Known rows, with every way that one mark hangs from another
M(L): [  2.1  -4.2  -4.3  22.4  12.3  14.8   2.9 -10.7  10.0  -9.4  18.6 -16.0
   6.3   1.1  -2.7   4.5   7.1   3.7  13.6  -5.0   9.0  -5.9]
M(L(V(A(H) B))): [ 20.0 -17.1  16.2  46.4  65.3  26.0  29.1  28.9  -4.4 -16.1  24.2 -32.0
  -4.9  23.1   0.2  22.9 -17.4   7.7  -2.5  24.6   0.3   4.7]
V(A B(M(L) Z)): [ 25.6 -17.1  26.6  45.4  48.1 -16.7  27.7 -15.8   8.4  20.2  13.8  -4.5
 -18.5  17.0 -12.2  41.1  23.2  -2.3  11.8  24.5   9.0  -0.9]
T(Q(B(M) L)): [ 24.5 -14.5   6.2   9.5  11.2  16.8  31.0  18.5 -27.0 -20.9 -12.3  21.2
   2.4   8.8 -21.8   5.3  24.3  -6.6  11.3   1.3   6.7   5.4]
H(B(M Z)): [  4.5  -3.1  19.3  13.0  12.7 -21.2  -2.1 -25.1  -0.7  -5.1   3.3  22.6
 -20.7   5.3 -11.5  -5.9  31.0 -13.2  -5.2  -4.8  26.9  -7.7]
Z(B): [-10.1   5.5   6.1   4.2  11.4  -0.8  12.2   9.4   0.6   3.2 -14.8 -11.8
  -6.1  -1.9   8.2 -10.8  18.0  -1.1  -5.0  -7.1 -16.8  16.7]
A(H(B(Z))): [ 12.0  -3.4  15.5 -14.2  12.7  -9.5 -11.3   0.3  -9.3 -20.9  -5.4  15.2
 -25.5  13.0   3.5 -26.2  10.9   0.0 -26.5  20.2  29.1  -5.9]
V(A(H(L(Z))) B): [ 49.7 -12.3  18.7   9.9  21.5  14.2  37.3  18.4   5.4   1.7  -1.4  -6.8
 -31.8  48.4  12.2  41.2  -5.9  20.5 -29.0  70.9  -4.7   2.7]
Q(B(Z) L(V) T): [ 24.8 -52.5  54.2  -9.7  26.6   1.1  32.9  42.8  13.3 -13.0  24.4 -23.2
 -18.2   5.7  -8.7  -6.5  29.9 -11.9  10.8  20.1  43.6  10.7]
A(H(L)): [ 20.7 -10.5   9.0   2.7   4.3  22.5  -9.4  12.3  -0.9 -16.9  -0.8   9.9
 -17.7  17.5  -4.8   6.3   3.1  16.3 -13.4  27.0  17.6   2.0]
L(V(B)): [ 13.6 -16.0  33.6  26.2  28.6  13.3  22.4  12.6  -0.9   1.7   5.4 -36.3
  -3.5   5.7  17.7   6.6  -6.3 -11.7 -18.6   0.0 -15.2  -4.9]
M(L(Z)): [ 14.4   3.4  -8.0  15.0   6.4  21.5  31.5 -21.3  22.2 -14.8  18.6 -23.7
  10.9   4.4   7.1  15.8   3.0  -2.3  -1.3  11.5   8.0  -4.9]
A(H): [  7.3   6.1  -6.2  -8.0  11.9   3.2  -5.8  12.5 -18.6 -13.2  -5.0   8.2
  -2.3   3.5 -11.1  -6.9  -6.7   4.0 -10.0  15.2   4.8  13.0]
Q(T): [  2.9   1.0  -9.8  -7.2  -4.6 -19.8   0.3  11.6  -2.2  15.2  20.2  -7.0
 -10.3  10.2 -17.2  -5.6   0.1  -1.1  11.6  14.9   6.1  15.3]
Z(B(M)): [ -9.5  13.3   3.7  21.3  24.2  -8.4  13.7  -5.5  -9.6   6.0 -10.3   5.0
  -5.1  -6.1 -15.1   3.0  29.0  -9.5   9.4 -13.6 -13.5  28.9]
L(V Z(B(M))): [  0.9   6.4  16.1  34.5  37.4  18.9  51.9  -2.4  13.7 -14.3   0.2 -20.5
   7.5 -14.6  -1.4  12.1  13.5 -24.3 -12.3  -5.7  -8.3  29.4]
T(Q): [  8.6   6.3 -14.5   1.7 -13.2  14.8   8.4   7.1  -9.1  -6.8 -18.4   6.0
   8.6  -3.6   4.1  -9.8 -14.5  -3.9 -21.1   8.2  -9.0  -8.6]
T(Q(B)): [ 12.5   3.8  13.3  -7.6  -2.5   6.8  23.2  17.2  -8.5 -12.6 -15.5   8.1
   5.7  14.7   6.2 -12.1  -2.1  -3.5 -11.9  -3.3   0.3  -8.2]
H(B): [ -4.6   2.7  -2.4   3.1  -0.9  -4.5  -5.4  -3.9  -6.0 -11.8   9.1   3.1
 -12.8  18.3   4.5 -17.1   9.2   2.0  -3.9 -11.2   5.0 -12.7]
H(B(M) L(V(A))): [  7.4 -27.2  15.7  56.7  32.7  18.9  13.4   9.0  16.7 -18.6  32.6  12.9
 -20.6  29.7 -13.3  26.3  13.0   9.1   9.0  -1.3  24.2  -9.9]
B(M Z): [  8.8  -4.8  20.6  10.2  14.7 -16.4   2.6 -21.6   5.2   6.1  -5.0  19.5
  -6.9 -13.3 -16.1  11.8  21.9 -16.8  -1.2   7.6  22.1   6.5]
V(A B(M(L))): [ 15.1  -3.9   3.3  55.0  46.3  -7.8  26.9  -8.8  -5.1  17.6  21.4  -6.9
  -9.2  25.6 -18.3  43.1  11.7   3.8  26.3  10.5 -10.5   5.8]
A(H(B(Z) L)): [ 27.1 -21.3  29.1  -3.0   5.2   9.1 -14.2   3.3   8.3 -23.4  -1.0  15.4
 -41.0  26.7   7.4 -12.7  25.0  11.9 -31.5  31.4  41.8 -15.4]

Rows
[ 41.1 -28.3  46.1  31.3  15.6  37.9  46.8   4.8  27.5  -7.0  10.1 -44.0
 -14.8  23.1  32.9  29.7   0.2  -4.1 -38.0  29.4  -1.3 -13.9]
H(L(V(B) Z))
[ 18.2 -20.5  12.3  -0.6  18.9 -19.0  25.3  22.2 -21.9  -0.4  26.2   6.7
 -15.6  21.5 -45.7  10.1  40.1  -4.5  41.7   8.7  19.3  29.5]
Q(B(M) L T)
[  1.9  -8.2   8.8  44.4  48.6  35.0  61.5  14.1  38.3 -18.2  20.2 -42.8
   8.4   1.4  14.5  21.4   2.4   1.2  -0.5   9.7  -2.6  14.0]
M(L(V(A) Z(B)))
[ 26.7 -14.8  25.7  26.2  35.5  12.1  57.7  16.3  16.8   3.2  11.9 -34.2
  -4.6  19.9  22.3  35.3 -21.4  -3.8 -22.3  33.6 -15.1  -0.3]
L(V(A B) Z)
[ 22.7 -20.7  10.6 -10.2  -0.6  22.8  28.3  32.1 -17.1 -23.0 -15.3   3.7
   1.4  11.2   1.8  -8.0  13.1   4.0  -2.3  10.3   3.1  -6.3]
T(Q(B L))
[ 29.9   2.8   0.8  47.6  41.6  -0.4  53.4 -18.7   7.2  12.2  20.6 -15.0
  -6.9  28.3  -8.5  53.9   7.2  -1.2  10.4  29.7 -10.0   6.6]
V(A B(M(L(Z))))
[ 31.5  -2.1   4.7  -1.5  -1.7  24.5  11.4  -1.5   6.2 -32.5   8.6   4.1
 -26.8  38.4   9.4  -0.6   7.9  14.2 -31.7  34.6  22.0  -9.9]
A(H(B L(Z)))
[ 21.4 -28.7  58.1  16.6  31.1   3.2  22.7   7.0  11.9   4.3  -3.7 -32.7
 -13.0  -2.8  25.1   3.7   3.2 -19.4 -32.2  12.7   4.8 -11.0]
L(V(B(Z)))
[ 13.4 -18.0  12.4  31.6  38.5  35.6  57.3  10.8   4.6 -25.1   1.2 -26.1
   2.4 -15.8  -7.2  17.4  28.4 -16.7  -1.5   5.9  -5.7  31.1]
Q(L(V Z(B(M))))
[  1.4   2.7  10.0  40.2  48.7  11.8  61.9  11.8  17.0  -6.6   5.4 -10.9
   4.2  -2.8  -5.1  31.6   3.2 -13.0  -0.7   8.9  -8.7  31.8]
L(V(A) Z(B(M)))
[ 27.0  -7.6  22.2  44.2  47.3   4.2  60.5   2.9   4.9   5.3  16.6 -16.0
  -3.4  16.8  -2.3  49.6  -9.6 -14.1  -8.0  26.4 -13.2  12.2]
L(V(A B(M)) Z)
[  7.7 -21.8  30.2  49.8  44.2  19.5  16.2 -17.2  25.2 -18.9  24.2 -13.7
   9.3 -21.7 -14.3  14.9  17.0 -22.3   7.2  -9.6  37.8  -0.2]
B(M(L(V)) Z)
[ 13.2 -14.5  -0.1  40.0  36.4  34.6  50.8   5.6  38.8 -21.8  34.0 -31.5
  15.9   4.0   6.8  32.7 -16.6   1.6   4.4  16.4  15.1  -1.7]
M(L(V(A) Z))
[ 17.5 -41.1  50.2  23.5  10.5  24.5   2.1   3.4  35.9 -24.6  14.3 -12.1
 -27.7  12.1  22.8  -8.3  20.1  -0.8 -28.8   5.5  41.9 -30.5]
H(B(Z) L(V))
[ 16.9 -26.5  16.4 -18.9   6.8 -11.1  22.0  36.6 -11.5  -1.8  23.3 -10.4
 -18.5  26.2 -21.1  -3.5  28.8   6.0  30.0  16.2  18.1  17.7]
Q(B L T)
[ 21.1 -46.6  59.3  16.0  44.2  12.2  34.3  16.8   6.2 -26.7   8.5  -1.0
  -5.4  -6.9 -15.0  11.5  38.1 -18.4  10.8  -1.7  40.7   8.4]
Q(B(M Z) L(V))
[  7.3 -34.2  20.8  39.8  22.5  26.1  10.4  23.4  26.9 -21.0  28.2  -4.0
 -22.2  32.1  10.6  13.5   1.2  18.5  -4.1   5.5  21.9 -21.7]
H(B L(V(A)))
[ 25.3  -5.2   7.3   6.0  22.3  20.7  37.7  25.2  17.7 -10.2  -9.9  -0.7
 -25.2  29.8   7.5  23.7   8.9  23.5 -21.3  54.7   0.1  22.4]
V(A(H(L(Z(B)))))
[ 36.4 -40.3  69.2  45.4  33.7  13.5  22.5  -6.1  21.3   4.8   5.6 -16.1
 -26.4   7.5   7.0  30.9  25.7 -15.1 -23.8  16.9  20.0  -8.9]
H(L(V(B(M Z))))
[ 12.5   8.0   5.0  34.0  21.5  15.2  29.7  -6.4  -8.4 -19.5   5.8   9.2
  14.9  11.8 -19.2   5.5  17.6 -10.4  13.8 -16.5  12.4  -2.5]
T(Q(B(M(L))))
[ 27.3  -0.8  29.2  37.6  35.6  13.5  52.7 -11.2   0.8  -2.0  11.4 -27.0
   1.3   5.8   3.6  31.9  -0.1 -26.0 -20.2  10.5 -12.9   9.2]
L(V(B(M)) Z)
[ 25.0   2.2  14.0  -0.3  11.8  28.3  28.1  11.8  12.1 -18.8 -15.7 -10.8
 -19.8  18.0  12.1   3.9  16.8  11.3 -33.8  39.2   0.9  20.0]
A(H(L(Z(B))))
[ 13.0 -10.0  10.0  33.2  24.9  42.7  41.0  -8.5  32.6 -30.8  30.3 -41.0
  20.8  -5.4  11.6  14.6  -7.0 -10.9  -7.5   2.6  15.1  -5.3]
M(L(V Z))
[  4.0 -19.7  26.2  54.3  42.5  14.8  12.7 -22.5  18.9 -30.9  33.4 -10.2
  -4.6  -3.5  -9.9  -2.7  27.8 -18.8   2.3 -21.4  41.3 -12.4]
H(B(M(L(V)) Z))
[ 12.8 -19.2  28.3  48.7  39.8  27.9  25.5   3.6   9.2  -9.0  24.8 -51.1
   3.1   7.3  16.3  11.1   0.7  -8.3  -6.3  -7.6  -6.9 -10.4]
M(L(V(B)))
[ 24.1 -27.1  16.8  31.4  16.0  33.1  39.0  12.5  40.2 -26.9  29.2 -12.5
 -17.7  35.2  20.8  22.9  -2.2  14.6 -18.7  24.6  22.4 -20.9]
H(B L(V(A) Z))
[ 37.3 -13.4  16.3  34.6  38.2   0.5  12.8  13.7 -18.0   9.3   3.7  18.6
 -34.0  42.5 -20.4  43.7   8.8  17.0  -1.2  44.4  -1.6  13.8]
V(A(H(L)) B(M))
[ 11.9 -37.8   3.8   7.9  14.7  16.5  15.7  39.0  -2.7 -11.3  30.0 -30.0
  -4.9  -3.2 -19.7  -1.8   6.1  -2.9  16.0  17.8  13.9  16.9]
Q(L(V) T)
[ 14.8  10.9 -10.7  34.0  18.8  15.6  32.4 -34.1  13.5 -12.2  22.3  -7.2
  12.2   0.6 -16.7  29.4  14.2  -9.6  12.1   4.4  11.0   8.4]
B(M(L(Z)))
[ 22.2 -38.0  44.0  46.6  53.7  12.5  35.3  11.0  29.1   2.2  19.7 -39.8
 -11.0   9.0  17.9  27.0   1.4  -2.2  -7.2  21.0  12.3 -13.4]
M(L(V(A B(Z))))
[ 31.7  -6.6  26.8  14.9  48.1 -28.2  17.0   6.4 -19.6  16.2 -10.7  20.5
 -29.8  19.3 -18.2  29.7   6.1  -2.0  -9.2  47.6   6.4  18.0]
V(A(H) B(M Z))
[ 23.8  -7.9  40.7  17.8  24.3 -24.8  14.3 -18.7  -6.4  21.6  -9.0   1.5
 -20.9   4.3  -2.8  19.5  24.6 -18.5 -12.2  16.8   1.2   1.8]
V(B(M Z))
